Known rows, with every step that occurs:
r/s: [ 43 -36 -20 -23   0 -26 -18 -23 -36  51  20  -3  19   1  18  -1  11 -15
  -7  53  -7   2  61  18   0  -4  16 -35 -26  33  24  21  38 -14  -3   5
 -33  24  39 -21 -27   7  24  -9 -10   2  -7  -3  20  16  -4   5 -15  45
  17 -22]
u/d/n/e: [ 72 -40 -16 -15 -24 -28 -15  -8  21  42  38   3   6  11  -7 -23  -8   1
   4  73   1  28  17  -3 -22  18  40 -44 -10  33  24  39  13   3 -20   7
 -23  32  -9   7 -15   9   0 -27  14  -3   1   8  37  -5 -23 -14 -31  -3
   1   2]
e/w/t: [  1 -19  -6  11 -13   6 -28 -35 -53  -7  42 -27  13   7 -35 -22  18 -24
  17  48  12  18  87  -1   0   3   0 -28 -49  19  24  24 -12 -16  -3  -7
 -38  18  13  -4 -20   1  13   1  -1 -18   5  -5   9  27  13  36 -28  -4
  15  15]
n/e/q/r/s/m: [ 57  -5  -9 -40 -13  15 -24 -10 -23  26  36  -9  -3  11  11  -5  21   1
 -28  50  -2  32  77  37 -10  14  47 -14 -21  48  74  36  19 -43   1   8
 -32 -21  44  -6 -54  14  -2  -1 -14   8 -11  -3   1  -4  32  15  -2  29
   8 -25]
l/k: [ 20 -58   2  -9   0 -31 -22 -18 -23  42   9  12  19   2   1 -41   5 -31
   5  40 -13 -19  50  18  -6  -4  17 -31 -24   7  -1  27  21 -26 -17  -4
 -28  15  22  -9 -10  -9  -2   4   8  -4   4  11  13  -5   2 -25 -10   9
  22   2]
z/q/e/w/t/l: [  4  10 -27  43   4  12 -48 -29 -20  -1  36  -2  29  -8 -53 -10  67 -13
  27  27  26  45  67  -3   9 -11  23 -25 -33  56  46  -4  -2 -34  -5   8
   0  11  -2  51 -19  12   5  -7 -11 -14 -43   7   9  16  19  25 -51  -3
   3  33]
q/e/w/t/c: [-15 -12 -17  -2 -20  -2 -26 -16 -20 -26  26 -44  36   3 -20 -21  27 -20
  29  41   3   7  62   3   3   0  26 -17 -54  51  48  22  -4 -20  15  15
 -36  27   0  20 -10  12  -2 -10  -8 -23 -39   0  12   7  21   0 -23  -3
 -18  21]
z/q/r/s: [ 68   1 -19 -13   3 -13 -26 -19 -33  64  33 -11  19   4   7   5  42  21
  -4  61  12 -21  71   1   4   5  25 -30 -14  36  44   6  48 -52  -5   7
 -13   5  30   1 -49  28  37  16 -10   4 -10  21   4  15 -18   8 -24  54
  21 -25]
f/w/e: [ 40 -37   6  -6 -20 -13 -28 -26 -17  -1  39   2  20   0   4 -38  -2 -33
  -8  32 -12  29  70  13 -20  -9   9 -47 -33  22  30  31   9 -17   1  13
 -44  31  27  -9 -15  10   1 -29   7  -3 -26  18  23   6 -18  28 -20  10
  23  -3]
e/q/r/s/m: [ 43   2  -5 -45 -17  17 -26 -17 -42  44  32 -16  15  24   9   6  24   3
 -31  40   2   0  77  33  -8   0  38  -2 -22  39  57  18  20 -68  -3  -3
 -25 -10  57  -6 -52   7  16  10  -6  11  25  -9   0   9  26  25  -6  50
  21 -23]
n/e: [ 42 -53   0  -2  -3 -16 -24 -10 -15  42  32   2   9  -7   9 -23   4 -30
   4  49 -15  22  62  10 -15  11  15 -39 -39  26  30  40  14   3 -15  19
 -34  16  15  -9 -19   7  -2  -1  -3   5 -24   8  24   0  11  -8 -14  -5
  -3  -9]
u/d/n/e/w/t/c/k/l: [ 46 -19 -20  16 -45  -7  -9 -22  16 -25  31 -32  -8  13 -26 -42 -25  -8
  48  60  10  65  35  13  -3  37  27   3 -21  41  45  48  -3  26   3 -10
 -24  28  -6  14   0 -12  13 -52  15 -15 -12  19  12 -20 -13  -7 -38 -32
   2  15]
f/w: [ 41 -45  -3   4 -11 -10 -18 -17 -34  12  48 -12  16  14   5 -20   4 -35
  -3  27 -16  -9  71   9 -24 -13  -3 -37 -31  11  21  26   9 -23  -6  16
 -30  21  30  -6  -8   8  -6  -6   8  -2   7   7  29  14 -15  13 -27  27
  22  -2]
n/e/q: [ 23 -35   2  -9   1  -9 -32 -15 -19  23  28   0  26  31  -3 -12   6 -35
   8  37 -14  37  73  25   5  21  28 -23 -29  23  31  33  14  -4 -22  -1
 -15  24  21  -2 -30   6 -13   3  16  -4 -15  13  12  -1  13   2 -29   3
  -7 -11]
e/q/z: [ 21 -23   7  10  -9   3 -41 -10 -56  24  45   5  44  42 -15  12  29 -42
  13  33  -1 -15  77  28   6  19  23 -26 -29  14  27  12  24 -54 -32 -18
  -2  44  24  11 -20  10  18   9  10   8  17  20   6  12   3   1 -43  21
  12  -2]
f/w/e/q/z: [ 28  -7  12  -2 -28  10 -49 -24 -43 -22  45  11  39  34 -17 -19  19 -55
   7  24  -5  20  87  38  -9   1  13 -42 -31  21  41  14  10 -58 -17 -13
 -13  49  22   5 -16  30  -2 -25  10   6 -16  37   6   2 -19  16 -39  13
  24   4]
t/c/k: [ 32 -62  13  -6 -19 -38  -1 -20 -24  41  14  -5  24  16  22 -12 -13 -42
  21  29 -13 -26  55  25  16   1  17  -4 -43  17  24  37  42 -19   4  26
 -33  25  41  -2  -4 -26  15  -5   7  16  -1  13   9   1  -3 -40 -35  16
  11 -22]
s/r: [ 51 -48  -2   3 -13 -12 -15 -22 -38  40  31 -19  28  -3  15 -16   9  -3
 -23  54 -17   2  77   2  -8 -10  21 -37 -50  19  30  17  30 -39  -3  21
 -48  20  31  -2 -30  -4  18  29  -2   1   5  -5  15  15   3   2 -13  14
   8 -22]
c/t/w/e/q/r: [ 37 -16   2 -20 -43  10 -42 -28 -14 -26  69  -7  14  23 -24  -3  22   8
  19  39  -6  10  73  22  -6   7  35   1 -61   7  42  12   8 -48  -3 -20
 -14  15 -16  19 -43  12  15   7  25 -17  -4  12 -19  -3   3  39 -21   5
  11  28]
z/q: [ 38 -30  -4  14   6  -7 -30 -29 -45  58  26 -12  28   9   2  -5  28 -33
   0  39  -2 -13  65  -6  16  11  11 -27 -28  21  24  10  32 -28 -20  12
 -21  21  35  18 -40   8  21  16  -2   8  -7  20  20  21  -3  11 -48  27
   1 -19]
f/w/t/c/k: [ 20 -43  -2  12 -19 -22  -1 -23 -32  -1  32  -8  11  24  -7 -33  -5 -39
  27  17   4  -8  67  26 -13  -6  -4 -19 -49  27  26  14   7 -17  17   9
 -31  19  34  -8  -2 -10   0 -39  16  -3  -9  15   0  -3 -26 -10 -42   8
  35  -4]
t/w: [ 15 -56  -7  -1 -25 -12 -16 -18 -23  22  57  -7  26  -3  -2  -1  12 -31
  20  46 -34 -17  68   6 -22   3  -5 -25 -48   7  17  10  22 -19  -2   6
 -28  28  21  -1 -12 -13 -13   6  14   0  18   0   9  12  11   6 -32  25
  -1   8]
q/e/w/f: [ 15 -11  16   3 -24   8 -41 -15 -26 -21  31  -5  28   8  -3  -1  33 -26
  17  81   3  27  77   8  -7   0  40 -44 -27  16  39  50  -6 -42  -9   6
 -38  37 -10  15   8   3  18   9 -15  -7 -39  -8  30  19  18  -1 -36   5
  -9  14]
e/w: [  0 -32   3  -6 -11   0 -26 -29 -42  -1  34 -26  31   7 -13  -6   6 -29
  11  50  -8   2  73   3  13   2  16 -25 -31  14  24  34   9 -16 -12  14
 -23  25  27   7  -4 -10   9  11  -2   6   2  -5  30  31  19  12 -25  15
   5  16]
u/d: [ 20 -46   3  -5 -15 -15 -13  -6 -17  39  34 -15  22  11   4 -15   9   0
  -2  56  -3  -3  25  -8 -15  -4  30 -43 -31  11  21  31  30 -13 -15   2
  -7  33  -2  26 -12  -7  16  -3  23  -2  29  -2  18  23 -14  -8 -15  15
   9  -7]
k/c/t/w/e/q/r/s: [ 41  11 -25 -57 -40  -3 -30 -31  12 -19  45 -33  11  22  -1  -1  15  12
  23  48 -20  18  81  37 -18  25  35  -6 -43  28  42  14  25 -49  21 -23
 -17  27  14  -2 -56  26  32 -14  15 -26 -15  -3 -30  -1   2  31  -2  39
   0  -3]
e/n: [ 53 -40 -19   2 -38   3 -29 -20 -19  34  34  -6  19   7 -13 -27   4 -28
  -5  34 -11  -5  54   3  14 -13  10 -22 -22   3  13  26  19 -11 -20  -8
 -30  13  11   6  11 -26   2  -4  -6   4  14  -4  12   9   1  23 -28  -2
   0 -17]
d/u: [ 39 -35  -5 -19 -36 -23 -21 -16 -30  57  -2   2  35  20   6 -14  -6 -16
   4  49  -3  -9  61   0  10  16  23 -53 -28  -2  14  27  19 -20 -16   4
 -39  40  28   3 -12 -11  -2   3  15  -4   4   1  31   7   5  -7 -40  39
  23 -20]
f/w/t/l: [ 17 -36 -21  54  -2  -3 -20 -19 -20   9  46   6  -6  -2 -32 -33  20 -20
  19   5   0  27  75  17 -33 -19 -26 -37 -35  35  33 -10 -13 -10   2   5
 -27  11  -1  14  -4   9 -15 -33  13  -9   4   2   7  17 -13  36 -39  18
  28  18]
w/e/q/r: [ 42  -4  26 -21 -29   8 -35 -21  -7  20  38  -9  26  24  -6 -12  29  -1
   2  41   3  16  74  22  15  15  38 -24 -38   7  45  16  15 -53  -2 -10
 -23  30  16  12 -41  20  11  10  14   6 -14  22   0   5  -8  18  -9  22
  19  -2]
c/k/l: [ 67 -54   8  20 -20  -7 -15 -19 -33  45  28   6   4  21  19 -14 -11 -35
  27  36 -20  17  61  23   5   9  -4 -13 -37   9  24  40  45  -8 -32  -2
 -15  31  43  -2  -5 -38  26  -5  17  19   4  31   8  -5  -3 -16 -15   8
  17  -2]

Rows:
[ 33 -50  -8  14 -36  -2 -32 -27 -46 -15  59   1   2  11  -8   1  15 -34
  30  64  -8   6  80  14 -34   5   5 -32 -58  -6  11  19   3 -24 -13 -19
 -43  26 -34   7 -12  -6  22   8   6 -13  11 -23   6  13  18  22 -51   9
  -1  17] => c/t/w/f
[ 26 -65 -20  21   5 -32 -18 -26 -21  44  16  28  -3  -1 -19 -35   7 -20
  26   8  -6   3  44  36 -11 -23  14 -29 -37  21  -5  16   9 -20 -25  -5
  -9  -2 -25  12  -3 -15   4 -11  11   2  -1  -4   6  -5   1  -8 -12  11
  22  33] => c/t/l/k
[ 34 -58 -13 -15 -42 -15 -30 -41 -26  -8  51  -6   9  -3  -6 -20  -1 -24
  11  39 -20  27  60  12 -24   1  15 -22 -74  16  20  22  10 -15  -4  -7
 -40  29 -15   3 -29   2  20 -14  14 -12 -15   2  -4   3   5  29 -18  -5
   1  25] => c/t/w/e
[ 32 -40 -13 -20 -11 -35 -12 -24 -16  33   4 -19  11  17   1 -42 -12 -28
  21  39 -14 -30  56  28 -12  15  16 -25 -39  19 -12  38  16 -23 -15  -3
 -16  18  -2   6 -13  -6  23   3  24 -16   7   1  -4  -6  14 -20  -2   5
   6   4] => l/k/c/t
[ 48 -29 -16 -25 -27 -10 -17 -14   9 -10  43 -23  14  10 -29 -13  -5   1
  12  86  -1  41  32  -6 -15  20  44 -41   0  24  30  59  -1  12 -19   9
 -13  27  -5  12  -5   3  -7 -19   8 -14  -4   0  50   5 -13  -2 -37  -2
   0  15] => u/d/n/e/w
[ 20   1  -6  -1   2   4 -42 -29 -33   3  31 -17  43  11 -17  -4  39 -25
   8  56   3  10  63  -7  18  -1  32 -26 -23  39  41  28  17 -43 -13  18
   0  23  21  31 -14  12  11  18  -9  -8 -49  25  30  14  14   2 -45   9
 -11  14] => z/q/e/w
[ 15 -39  -2 -13  -3  -4 -24 -28 -23  -1  37 -18  16   4 -13 -16   1 -25
  15  57 -16  31  71  13  -9  14  28 -34 -32  27  34  58   5   8 -12  16
 -26  16  15  -8  -8   6 -10  10  -7  -5 -30  -5  32  11  21   6 -20  -6
  -4   1] => n/e/w
[ 56 -22 -33 -19 -74   3 -38 -39  23 -29  50 -33  10 -10 -25 -40 -11 -36
  27  37 -29  19  61   8 -20   3  11  -9 -46  17  11  34  16 -15   1 -15
 -36  26 -20  27  -5 -13  13 -27   9 -20  -6 -14 -18  -1  20  36 -14 -17
 -18   3] => k/c/t/w/e/n
[ 22  -1  -9  42 -22  10 -27 -30 -28 -18  19 -29  25  19 -17 -15  29 -26
  49  32  12  29  62  15  29  23  17  14 -40  50  54  22  24 -22   2  -1
 -10  29  19  34 -13  -8  25 -13  -3  -7 -51  38   0 -15  14  -8 -43 -19
  -6  25] => z/q/e/w/t/c/k/l
[  3 -49 -27  39  -3 -26 -20 -23 -10  42  11  26   2 -20 -35 -52  22 -27
  18  10   6  19  66  24 -10 -13  -4 -38 -41  23   3  -3  -1 -10  -2  -9
 -27   4  -7  15 -14  -9 -12 -21   7  -5  -3   4 -10   0  -7  -8 -20   0
  24  25] => w/t/l/k
[ 18 -36  -8   0 -38 -25 -19 -26  -5 -15  24 -11   8   4  -9 -37   2 -42
  46  60 -25 -15  80  24 -46  20   8 -33 -39  -9 -23  35  -1 -34  -6 -22
 -38  28 -28  11 -12  -7  12  12  15 -28   2 -26 -17  -6  22 -13 -36  11
  -5   9] => l/k/c/t/w/f
[ 21 -40 -15 -31 -45 -28 -21 -37  16 -20  18  -9   7 -16  -8 -59  -4 -43
  35  37 -28   3  55  24 -32  17  10 -24 -54  13 -11  33  16 -20   8  -7
 -33  29  -4  -1 -23  -6   0 -17  22 -21 -27  -5 -16 -19   9 -11  -1  -9
  -1  20] => l/k/c/t/w/e
[-14 -12 -31  25  -5 -15 -17 -24  24 -17  10 -11 -15 -35 -47 -62  17 -31
  51  29  -4  47  80  31 -19  19   9 -36 -19  39   3  35  -3   2  14  -2
 -23  10  -5  13  -7   2 -24 -19 -11 -18 -33 -18 -14 -10  32 -13  -3 -22
   2   8] => n/e/w/t/l/k/c
[ 30 -47   1  38 -27 -10  -2 -26 -25  30  21 -15   8  12  11 -24  -9 -36
  36  20  -5  15  64  26   7  18 -12  -4 -57  25  33  14  29  -2  -3  -4
 -41  29  31   2 -19 -24  27 -27  17   4  -2  26 -20  -4   4  -8 -20 -11
  13  -7] => w/t/c/k/l
[ 97   9 -20 -50 -29   8 -21 -16  -6  31  40   4  -4  20  -6  -1  14  -2
 -25  68   3  33  72  31  -9  28  54  -6   5  45  61  33   3 -46  -3   5
 -36 -15  39  -6 -59  19  -4 -11 -16   7  -8   0  24 -17  19  32 -23  34
  17 -13] => d/n/e/q/r/s/m
[ 33 -45  -8  45 -23  -2  -2 -30 -26 -10  34 -20   1  18  -1 -36 -13 -35
  43  14  -7  15  69  33 -10   0 -27  -2 -42  31  41  16  13  -3  12   3
 -31  25  36  -8  -5 -13   7 -38  29  -1  -4  31  -3  -9 -18   2 -26  -4
  25   3] => f/w/t/c/k/l
[ 55 -24 -19  17 -45  -9 -11 -31   3 -21  31 -20  -8   9 -28 -23 -21 -30
  58  52   1  60  70  26  12  37   3   7 -21  42  38  43  -5  26   2   3
 -43  19  21  -9  -9 -12   0 -42  -2  -3 -37  23  12 -31   3   6 -42 -22
   5  22] => d/n/e/w/t/c/k/l
[ -8   2 -22  11  -5   3 -32 -29 -29 -17  26 -44  49   3 -23 -14  49 -25
  31  36  21   6  70  -7  18   9  28  -9 -40  61  52   8   3 -29  13   8
 -22  13   6  30 -25  27   5 -10  -6 -25 -54  18   2  10  21   7 -47  -3
 -18  13] => z/q/e/w/t/c
[-23  -7 -24  24  -7 -13 -20 -27   5  -3   9 -14   7 -15 -44 -59  22 -30
  51  23  -3  16  80  28  -8  -1 -11 -27 -19  29   0  17  -2 -18  11  -7
 -18  10   3  20  -7  -7 -15 -11   0 -17   4 -20 -12   5  22   1 -12  10
   9  20] => e/w/t/l/k/c
[ 61 -33 -10 -14 -48   2 -42 -30  -3  19  27   1  21  -6  -9 -44  -1 -38
  -6  42  -5  33  48   8  16  -9  24 -27 -33  13  26  35  13 -13  -9  -5
 -49  23   2   7  -4  -5  10 -20 -15   6 -22   5   6   4   3  36 -15 -13
   5 -15] => w/e/n
[ 10 -13  -4 -21 -45 -11 -42 -35 -13 -41  34  -1  30  24 -31 -35  15 -58
  51  29 -21  -6  65  51 -24  33  25 -16 -47  18  -3  15  14 -56 -12 -39
  -4  39  -2  14 -33  11  10 -17  23 -22  -4  14 -35 -19  15 -15 -19  -7
   0  30] => l/k/c/t/w/e/q/z
[ 38 -57   4  22 -20 -11  -1 -19 -15  41  24 -20  16  12  30  -4 -16 -34
  36  27 -27  -3  58  33  10  14  -5   0 -37  15  30  36  50  -4  -4  10
 -29  41  42   8 -10 -26  21 -19  12  25  -2  30   4  -8   7 -31 -16   9
   5  -9] => t/c/k/l
[ 29 -34 -16 -17 -45 -11 -26 -30   1  -9  41 -29   7  -3   0 -28  -7 -36
  34  45 -33  15  58  11 -31  19   8 -27 -61  16  15  31  16 -17   7   0
 -37  35  -5   7 -29  -5  24 -17  17 -18 -14  -6 -12   5  19  23 -10   3
 -17  10] => k/c/t/w/e
[  9 -23   3  -2 -40  13 -50 -33 -28 -25  59   8  44  11 -24  -2  33 -57
  26  29 -23  13  74  34 -10  16  17 -20 -49  15  35  -2  22 -54 -20 -23
 -18  48  19  14 -25  15  -1 -12  10   6  -6  27 -15   4   6  12 -35  15
   2  10] => t/w/e/q/z
[  8 -19  17   9 -17  11 -33 -26 -47 -14  34 -24  24   9  -8  -4  17 -32
  15  74   9  21  98   9   4   8  16 -42 -25  -4  21  47  -1 -29  -8   1
 -49  29   1   1  -3  -6  17  16 -14  -8  -5 -14  25  29  15  14 -52  16
   6  -2] => e/w/f
[ 26 -40 -22  -4 -36 -12 -21 -17 -10   7  49 -36  17   5  -4 -11  -1 -29
  38  46 -39 -21  66   7 -33  13  -2 -15 -51  10   8  28  21 -24  -3   1
 -21  35   1  15 -14  -7  12   2  29 -17  20 -14  -4  10  28   9 -25  18
 -13  10] => k/c/t/w
[ 68 -26 -15  -3 -54  11 -43 -27   0 -14  38   1  19   3 -14 -55  -7 -42
  -9  30  -4  25  56  10  -7 -27   7 -25 -18  20  27  31   0 -17   3   0
 -45  26   6   8   9   2  -9 -37  -6  -8 -18  10  20   1 -18  38 -25  -1
  21  -7] => f/w/e/n
[ 48 -42 -24 -11 -65  14 -39 -39   9 -14  52  -4  20 -20 -25 -33   8 -42
   9  39 -30  19  56   7  -9 -15  14 -13 -42  14  23  22  21 -13   2  -9
 -46  23  -4   9   3  -9 -12 -21  -8  -1  -8   1  -7   2   2  38 -27 -10
   0  -6] => t/w/e/n
[ 18 -36  -3  31 -22   0  -9 -30 -14 -27  28 -30  -7  -6 -15 -36 -15 -33
  53  35  -8  57  73  32  11  31   5   4 -49  47  53  51   8  22  10   3
 -38  23  21  -2  -4 -20  10 -23  -2  -3 -37  20  -9 -17  16  -4 -13 -40
  -1  12] => n/e/w/t/c/k/l
[  9 -57 -20  22   8 -32 -19 -23  -6  49  10  31  15 -16 -13 -33  18 -27
  25  11 -16  -2  52  32 -13 -17  11 -36 -22  14   2  11  28 -16 -12   9
 -18   6   6  15  -6 -12 -12  -9   2  13   3   5   4   1  -1 -30 -15  24
  21  15] => t/l/k
[  2 -27 -25  35  -6 -21  -5 -21  13  39   0  -1   6 -19 -26 -58  17 -28
  39  12  -7   5  65  23 -19   7 -13 -36 -22  34  -7   4   9 -14  10  -2
 -27  19   6  17 -17  -9  -5 -17  16 -14  -1 -11 -24  -2   7 -11  -8   4
  12   3] => w/t/l/k/c
